Each row comes from the steps of one path. Every step used is in the known rows, and no mark comes twice. Write the path behind each row, first mark first.
Known rows:
maruz -> pode: [ 19.4  13.1  10.4 -56.1  -4.8 -53.5  10.8   3.4  14.0 -26.5   6.2 -16.8
  -9.1   6.4  18.8  -7.9   9.3 -18.9   6.7   1.1 -32.8  23.9 -14.4 -22.1
 -25.3]
sepase -> gipo -> muroni: [  1.1 -17.3 -10.1  20.2  23.9  -2.8   3.9  24.1  26.2  -6.4  -4.3  12.7
   3.1 -19.5   0.0   5.5  10.0  16.0 -23.4   4.5   4.2 -13.6 -20.7  26.9
  37.5]
gipo -> pode: [ 15.3   9.3  -9.4 -16.2 -14.2  -6.1   5.6  24.3  -9.3   1.3  15.0  16.4
 -18.0  10.9 -19.5  -5.0  -4.6 -10.4  -4.8   3.8  -7.0  45.1   6.1 -15.3
 -11.8]
sepase -> gipo -> lubater -> pode -> maruz -> batosef: [-14.2   8.9 -13.8   1.0  20.1  24.4  -7.0 -28.3 -30.5  19.9 -39.9  -8.9
   0.0 -29.6  -9.7   6.5  34.3  21.2  -6.8  -0.5  20.0  -9.2 -24.2  55.9
 -14.4]
pode -> maruz -> gipo: [  6.1  40.9  35.9   4.4   7.2 -38.8 -18.1  -4.5 -10.5 -14.0  -9.3  -7.8
   5.1  13.7  33.9 -16.8   3.7   9.2  10.5  -2.3 -13.1 -15.1  -4.4   2.0
 -17.7]
muroni -> pode -> maruz -> batosef: [  6.7  10.0  20.9 -46.3  33.8  -3.2 -13.9   8.6 -28.7  12.3 -21.6 -22.1
   9.6  10.7  -1.0  -8.9   6.2  -7.9   7.6   0.2   6.0  91.4 -24.7   1.9
 -52.4]
pode -> sepase -> gipo: [ -3.7 -21.0   2.9  35.2  10.7  19.1   0.9  25.0  58.5 -19.9  -1.9   9.0
 -16.2  24.0  39.3  15.2  23.0  16.6  10.2  10.4  12.2  19.9   0.4 -16.2
  -4.2]
sepase -> gipo -> maruz: [ 15.3  -1.0 -10.7  -7.7  37.6   8.7  -9.4  -3.1  13.0 -16.4 -20.8   8.0
  -0.4   0.9 -25.8  -7.5  22.7  17.0   3.1  -1.3   0.6  -9.4  16.0 -12.2
  26.5]
virab -> maruz -> gipo -> lubater -> pode -> sepase: [-17.7  31.2   8.1  59.9 -34.7  -6.2 -21.3 -35.9  28.6  32.2   3.7   6.0
   9.0   5.6  -4.1  21.6  -2.8   6.2  19.3 -12.2   6.6 -60.0   9.9   6.8
  11.3]
virab -> maruz: [ 27.6  31.0  11.8 -16.5  -7.7 -44.3 -14.2  32.7  18.2   0.0   4.5  -0.4
  -5.3  25.2  -3.4  -2.9  20.8 -10.3  39.5  -2.1 -13.4  33.4  -3.7 -30.0
 -36.4]
lubater -> gipo -> pode -> maruz -> batosef: [ 16.1   4.6  -8.5 -50.1  -2.1  14.3  10.4  -1.2 -65.4  -0.6 -17.1 -23.1
   4.7   4.4   2.7 -27.4   1.0   6.9  10.3   8.1  24.8  13.2 -13.7  49.7
 -32.2]
lubater -> gipo -> muroni -> pode: [-16.5 -44.3 -14.2  -5.8  17.7  16.5  31.7  26.4  -1.1   9.6  28.7   5.0
  10.7 -18.8 -21.4  -7.0 -29.9   3.2 -48.2   0.3   5.8  -4.1   5.2  31.2
  60.8]
lubater -> gipo -> muroni: [-10.1 -15.8 -10.3  -5.0   8.9  -5.2  31.4  36.0  -5.3 -11.3  14.1  -1.6
   2.7 -16.0   8.1  -9.2 -16.3   7.8 -30.9   5.6   0.6 -41.9   2.5  40.2
  36.3]
maruz -> pode -> gune: [  3.6  -9.2  12.4 -24.5  -2.1 -34.8  16.9  -4.4  16.8 -15.0   7.3 -10.0
  -2.8  -4.1  23.2   9.1  12.3 -34.1  38.3   4.8 -23.4  15.8 -10.2 -69.5
 -48.4]
lubater -> pode -> maruz -> batosef: [  9.2  28.6   0.2 -54.6   6.5  -1.8  -1.8   5.8 -44.0   1.8 -27.1 -29.0
  -3.3 -11.8   9.7 -19.0   9.1  -3.9   7.9   4.0  -0.2  29.5 -29.2  40.0
 -50.6]
maruz -> gipo -> pode -> gune: [ 12.1   9.2   3.1  28.6  -7.7  -5.5   4.4 -14.4  -2.9   4.7  15.5  18.2
   8.7  -2.4  -4.3   7.1  -7.1 -17.6  29.2  -0.1  -7.8  -1.0  15.3 -48.9
 -13.5]
lubater -> gipo -> maruz: [  5.3  -0.2 -13.7 -27.7  22.3   5.5  17.9   6.9 -20.1 -20.4  -0.5  -7.2
  -1.5   6.9 -20.8 -22.2  -4.8   9.8  -6.0  -1.0  -5.3 -36.0  40.1   5.2
  25.4]
maruz -> gipo -> pode -> muroni: [  4.8 -13.8   3.0  15.3 -30.5  -1.5 -14.0  -1.1 -39.9 -12.6  14.0   3.5
   9.2  -3.2   0.7   4.0 -13.6  -2.0  -8.2  -2.0  -5.8 -20.1  23.3  19.0
  10.4]
pode -> maruz -> gipo -> lubater: [-16.7  45.0  36.8  38.3  11.4 -30.9 -22.4 -26.8 -17.4   8.1 -14.7   2.8
   5.5   3.8  10.5   5.0   6.9  15.0  -4.7  -6.6  -6.0 -48.0  -0.4   6.4
 -14.6]
muroni -> pode: [  4.9  -5.0   3.9 -17.6  21.0 -10.7   6.1  31.7  16.5   5.9  17.9   9.0
  -6.9  13.5 -18.6   0.9  -1.3 -13.2 -13.2  -1.9 -16.7  79.8  14.0 -35.5
   0.3]
gipo -> muroni: [ -6.3   5.6   1.5   1.3  12.8 -22.8   5.9  33.7   4.4  -3.0   1.4   5.7
   2.8 -12.5   2.9   3.2 -12.3  -6.0 -24.7   2.7  -9.0   0.9 -14.3  18.6
   7.5]
lubater -> pode: [  4.5  13.6 -17.3 -24.2  -8.7  -4.9  17.1  29.0  -3.1  -6.3  11.3   2.8
 -23.6  -6.1  -6.6  -7.2   1.3  -8.4 -13.2   3.2 -25.0  18.1  13.1   2.3
  -3.3]
lubater -> gipo -> pode -> sepase: [ -3.6 -31.9 -15.2  14.2 -27.8  42.4  28.0  13.0   6.2  -5.1  23.3   6.5
 -16.7  23.7  18.4  -2.7 -18.6   6.7   0.1  11.5  24.8 -10.2  22.6   2.6
   8.5]

Which path is each row?
[ 26.7  29.6  -1.2  -4.6 -11.9 -27.3  -0.1  -5.3  -8.6  -4.3  14.4  12.9
   3.5   3.4 -13.0 -11.5 -10.2  -3.8  -2.9  -4.6 -16.9   0.9  12.4  -5.8
   3.5] => maruz -> gipo -> pode
[ -4.8 -31.4  -8.0   0.3 -32.5  18.9  -3.7  34.8 -41.6 -11.6  13.0   5.9
 -11.8   4.5  -4.6   9.7  -9.3  -9.7 -10.5   7.8   5.1  23.6  17.8   7.0
  -6.3] => gipo -> pode -> muroni
[ 35.0  20.8  14.8 -56.9 -24.3 -67.9  -9.5  -7.9  21.7 -10.8   0.4 -20.3
   6.0  15.8   2.8  -8.2  18.8 -20.8  39.4  -5.2 -21.7  20.1 -32.6 -30.9
 -33.4] => virab -> maruz -> pode
[ -9.8 -30.5 -21.7  31.3  -8.1  45.5  13.7  10.7  44.7  -9.6   5.4   8.0
 -22.7   0.1  22.3  10.8   9.9  16.8  -2.9   9.0  13.0   0.8   7.9   5.7
  21.2] => lubater -> pode -> sepase -> gipo
[-32.3  23.6   2.7  63.3 -15.0   8.8  -0.3 -25.7  17.8  15.0   8.0   9.6
  -1.2  -7.0  10.3  20.1 -11.9   9.5 -14.6  -6.5  -2.0 -54.8  17.0  10.3
  15.4] => maruz -> gipo -> lubater -> pode -> sepase
[ 15.4  16.1   4.5 -65.5   6.7 -33.8  -1.5 -30.7  -4.1 -18.1 -12.0 -18.3
   9.8  -0.8 -17.0 -17.9  -1.2 -13.6   8.0  -7.0 -20.8 -11.8  -9.4 -21.2
  -4.7] => gipo -> maruz -> pode
[ -4.7  49.8  18.2  31.2  16.8 -48.7  -5.7 -10.9   6.6   4.2   1.1  13.5
   7.2  -0.3  -5.9  11.9   8.4   4.0 -11.7  -9.2 -25.9 -28.3  18.5  -9.6
  -5.1] => maruz -> gipo -> lubater
[ -2.6 -27.5  14.1 -38.2 -26.5 -30.7  -0.6  13.9 -17.1 -34.4   3.5 -27.0
  -3.8  -1.6  26.5   7.9   4.2 -17.3   0.4   3.6 -20.7  -3.4  -5.3   1.7
 -21.3] => maruz -> pode -> muroni
[ -0.6 -33.6 -23.4  12.5 -12.0  29.3  39.3  11.1 -20.4   3.1  26.5  13.8
  -8.0  -1.6  -8.7   1.5  -6.8 -13.2  21.0  10.1   8.7  -0.5  34.5 -34.9
  -2.8] => lubater -> gipo -> pode -> gune
[-21.8  38.6  -1.9 -15.7   8.9   0.6  -8.2 -20.3 -51.3  20.9 -31.3 -17.3
  -1.5 -21.2  -8.8   5.5  12.5   0.7  -8.5  -1.4   7.4  -1.0 -18.5  37.2
 -42.9] => gipo -> lubater -> pode -> maruz -> batosef
[ -7.7  -6.0 -15.8  13.7  -5.5  13.5  25.1  21.4   1.0   4.5  12.9   7.3
 -21.4 -14.6   0.0  10.2   1.3 -22.7  15.9   8.5 -14.4  14.7  21.7 -44.3
 -20.2] => lubater -> pode -> gune
[ -3.3  -0.3  14.0 -29.5  -6.8  -0.9  -6.2 -36.3  22.8 -15.5 -14.6 -19.6
   5.7  16.7  20.9   0.0 -11.9  -7.9  14.6  -2.2   1.7 -18.5 -13.2 -24.3
 -10.3] => gipo -> maruz -> pode -> sepase
[  0.7   4.4  30.5   3.5  12.6 -12.6 -21.4 -13.9  -6.7   8.1  -0.1  -3.6
  12.3   9.9   3.9 -12.5  -9.9   5.4  -8.1  -7.7  -7.8  27.8  -4.9  -9.0
   5.9] => muroni -> pode -> maruz -> gipo
[-15.7  -6.0  -9.2  15.2 -21.5  26.6  12.5  16.1  23.2  -2.7  10.8   0.9
 -26.4  12.3  26.5   7.0 -10.3  -3.8  -5.8   7.1   1.3  11.4   8.1  -8.9
  -6.9] => lubater -> pode -> sepase
[-11.1  23.7  31.9  23.0   9.6 -22.3 -19.1 -11.6 -16.1   0.7 -12.9  -3.6
  22.0 -15.6  24.5 -13.5 -17.7  13.3 -18.0  -4.4   0.2 -58.8 -34.6  44.9
  15.7] => pode -> maruz -> gipo -> muroni
[-38.8  16.5  -0.8  19.6 -11.6  14.7  -3.4  -6.5 -33.7  24.0  -7.2   4.0
 -21.0 -10.7 -11.5   6.0   0.6   5.6 -23.3   1.6   2.3 -25.5   2.7  18.0
  -6.1] => gipo -> lubater -> pode -> maruz
[ -9.5 -51.7  -2.5  40.4  17.9  38.8   0.1  14.8  64.9  -0.8  10.7  13.5
  -7.4  21.0   9.9  17.9   8.6  12.0  -4.0   4.2  20.3  63.5   6.0 -25.9
  18.7] => muroni -> pode -> sepase -> gipo
[  5.5 -28.8  -7.7  -7.1  50.6  52.0 -17.0 -26.4  24.1   9.4 -32.3  -8.8
  23.8   4.6 -22.0   9.8  12.9  11.2  15.0  -5.2  34.0  50.3  -5.7  -7.5
  10.2] => muroni -> pode -> sepase -> gipo -> maruz -> batosef
[  7.6  -8.5 -29.9 -12.8  22.2  58.1  -4.1 -33.6   8.3  -1.7 -37.1 -15.7
  11.2 -13.3  -9.6  -0.5  12.8  16.7  13.1  -2.1  27.7  -7.8  -6.7  33.3
  12.1] => lubater -> pode -> sepase -> gipo -> maruz -> batosef
[  6.2   9.8   8.5  31.8 -25.2   4.2  -7.5 -15.0  19.9  -3.3  10.6  12.1
   1.7  21.5  21.3   3.9 -18.9   1.9  10.1  -2.2   5.4  -0.3   4.1  -9.4
   1.2] => maruz -> gipo -> pode -> sepase
[ -3.6 -20.1  -2.8  33.2  22.9  42.4 -12.2 -11.8  35.9 -14.8 -19.3   5.0
  -2.9  17.2   9.0   7.0  12.7  22.1  13.1   4.8  24.3 -13.1  11.3 -14.5
  15.1] => pode -> sepase -> gipo -> maruz
[ 14.0   3.6  24.6 -21.4 -37.7 -33.7 -14.5 -12.8  51.2  -6.9  -0.3 -21.7
   1.6  30.9  33.0   8.8   9.2 -14.6  49.9  -0.7   1.1  13.3 -32.7 -30.5
 -40.1] => virab -> maruz -> pode -> sepase
[ 20.7 -12.6  -7.7 -42.5  17.6 -11.8  -1.3 -42.5  18.2 -23.2 -20.6 -10.8
  10.7 -10.1 -18.4 -13.0  20.5   7.3   4.1  -6.0  -8.0 -23.3 -15.2  -5.0
  28.9] => sepase -> gipo -> maruz -> pode
[ -2.5  -1.3   9.2  11.8  21.6 -21.6  -2.9  -0.8  12.6  16.7  16.7   8.7
  31.9 -22.1 -18.2  -1.4 -30.8  -3.0 -42.3 -13.2 -12.6  -1.6 -10.4  15.7
  51.7] => maruz -> gipo -> muroni -> pode
[  1.8  29.0   9.9  -4.7 -12.3  -8.2  -5.4 -15.2 -26.3  -1.4  -5.9  -8.1
  -3.4  -8.8  16.8 -21.3  -7.2   9.5  -6.7  -3.3 -13.1 -38.4  -2.7  29.3
  10.0] => lubater -> pode -> maruz -> gipo
[-31.5 -65.3 -14.8  29.4  20.2  40.1  35.9  15.7   4.2  20.4  29.3  10.1
  16.9 -29.0 -16.3  12.8 -27.2 -13.5 -19.7   3.7  13.1  -7.2  13.5 -15.5
  37.3] => lubater -> gipo -> muroni -> pode -> gune
[ -7.7  11.7   0.8 -16.6 -15.3  16.1   0.6  16.4 -29.3   3.7  -7.4  -7.2
 -24.5  -1.4  14.0 -12.9  -1.2   1.5  -9.6   5.9  -4.2   1.4  -5.1  18.3
 -16.2] => lubater -> pode -> maruz
[ 17.8 -19.5 -23.4  -1.4   1.0  12.6   6.1  13.0  12.3  -4.1   2.3  22.4
 -14.3   2.6 -23.7  -3.3  16.6   9.5  -1.2   5.1   6.6  31.8   2.9  -5.4
  14.8] => sepase -> gipo -> pode
[  1.4  49.6  -2.3  23.4 -20.8 -37.9 -17.2 -29.3  -2.2  27.0   3.6   5.2
  12.6 -14.5 -33.2   8.0   7.3   3.9   8.6 -17.3 -15.8 -57.1  10.0  10.3
  13.3] => virab -> maruz -> gipo -> lubater -> pode
[ 22.9  20.0  12.6  30.8 -44.3  -7.3 -26.1 -21.6  31.9  17.0   8.9   7.4
  14.6  31.9  10.0   3.7  -8.9   2.0  43.2  -7.3  15.5  -6.8  -5.9 -10.8
  -4.1] => virab -> maruz -> gipo -> pode -> sepase
[ 17.4  36.8  24.3 -46.0  26.7 -27.0 -13.3  17.3 -32.9  -8.2 -35.3 -29.1
  -0.3  11.8  26.0 -10.0  21.5  -4.6  26.5   5.5   0.8  51.9 -27.4  15.3
 -76.7] => pode -> maruz -> batosef
[-16.6  -3.6 -28.1  29.4   5.6  14.2  10.7  -4.9  11.0  12.3   3.2  19.6
 -18.2 -28.1 -31.3  15.9  23.8  16.1 -30.1  -0.9  -5.0 -22.1  17.0  10.4
  32.3] => sepase -> gipo -> lubater -> pode
[-25.4 -18.8  16.9  50.5   9.0  12.5  -9.5 -11.8  39.9  13.3  14.7   8.5
  30.6  -5.7  11.8  15.4 -39.6   2.5 -30.6  -8.9  11.1  -9.3 -12.4  14.1
  47.3] => maruz -> gipo -> muroni -> pode -> sepase
[ 29.3  45.9  -0.1 -61.0  44.6 -21.9 -10.5   0.9 -26.1 -10.5 -36.0 -19.8
  15.1   2.4 -23.3 -12.0  13.0  -9.3  20.6  -5.3  -7.6  29.6  -2.3   2.9
 -42.0] => gipo -> maruz -> batosef
[ -1.9 -20.2  -6.7 -14.8 -22.5  26.8  14.0   9.2 -44.7  -0.6   7.8  -1.8
 -13.7   9.9   2.8 -24.3 -11.7  13.6  -4.2  10.4  20.8 -11.4   7.4  29.0
   4.9] => lubater -> gipo -> pode -> maruz
[-27.6  20.2  -8.1  55.8   0.2  -4.0  13.2 -28.0  -5.9  21.7  10.4  13.2
   6.2 -30.9 -12.1  24.7   0.3 -11.3   4.7  -6.4 -17.7 -55.0  31.2 -33.9
   0.0] => maruz -> gipo -> lubater -> pode -> gune
[  4.0   3.0   6.6  -7.1 -19.8   9.5 -10.3   5.4 -34.2   9.0  -5.3   7.3
 -18.0  12.5  -1.2 -13.4  -5.0   0.1  -0.1   6.8  13.3  26.4 -13.0   3.4
 -23.8] => gipo -> pode -> maruz
[ -8.9 -53.7 -22.1  -2.6 -33.7  34.0  20.1  32.5 -53.9 -17.5  26.3  -0.9
  -7.8   1.3  -2.2  -1.3 -14.4   2.7 -15.4  10.1  11.3 -21.2  38.3  34.9
  21.7] => lubater -> gipo -> pode -> muroni
[ -6.0 -26.4   8.9 -46.1 -12.0  -6.8 -15.2 -22.9 -38.4 -29.3 -13.1 -26.2
  12.5 -12.4  -3.7  -1.2  -4.5 -12.2  -3.2  -3.9 -10.0 -35.9   4.0   4.2
   0.9] => gipo -> maruz -> pode -> muroni
[ -6.5 -48.2 -14.9  20.5  30.3  20.3   3.2  17.4  33.7  15.9   9.0  18.8
  10.2 -27.5 -26.3   8.6  -2.8  11.9 -44.9  -3.2  12.2  31.2 -14.5  17.4
  61.9] => sepase -> gipo -> muroni -> pode
[  5.9 -38.9 -22.1  37.6   2.0  35.0  12.2   3.7  14.9   6.5   8.3  27.6
 -11.6  -6.4 -15.4  16.2  19.5  -3.8  25.5   9.9  15.4  28.6  10.1 -53.8
  -4.2] => sepase -> gipo -> pode -> gune
[ -7.0  -5.5  -1.7  23.3 -27.4  25.7   1.9  14.8  16.6   3.6  10.7  15.7
 -18.7  28.4  15.5   8.2 -13.4  -5.7   8.1   9.0  15.4  37.1   3.6 -22.8
 -21.0] => gipo -> pode -> sepase
[ 11.1   6.7  13.1  10.0   1.8 -33.0 -24.2 -10.4  21.6  33.7  16.7   5.8
  42.4  -7.7 -32.1  -0.2 -19.4  -2.2  -5.6 -18.7  -1.6  -7.9 -19.6  11.9
  44.4] => virab -> maruz -> gipo -> muroni -> pode
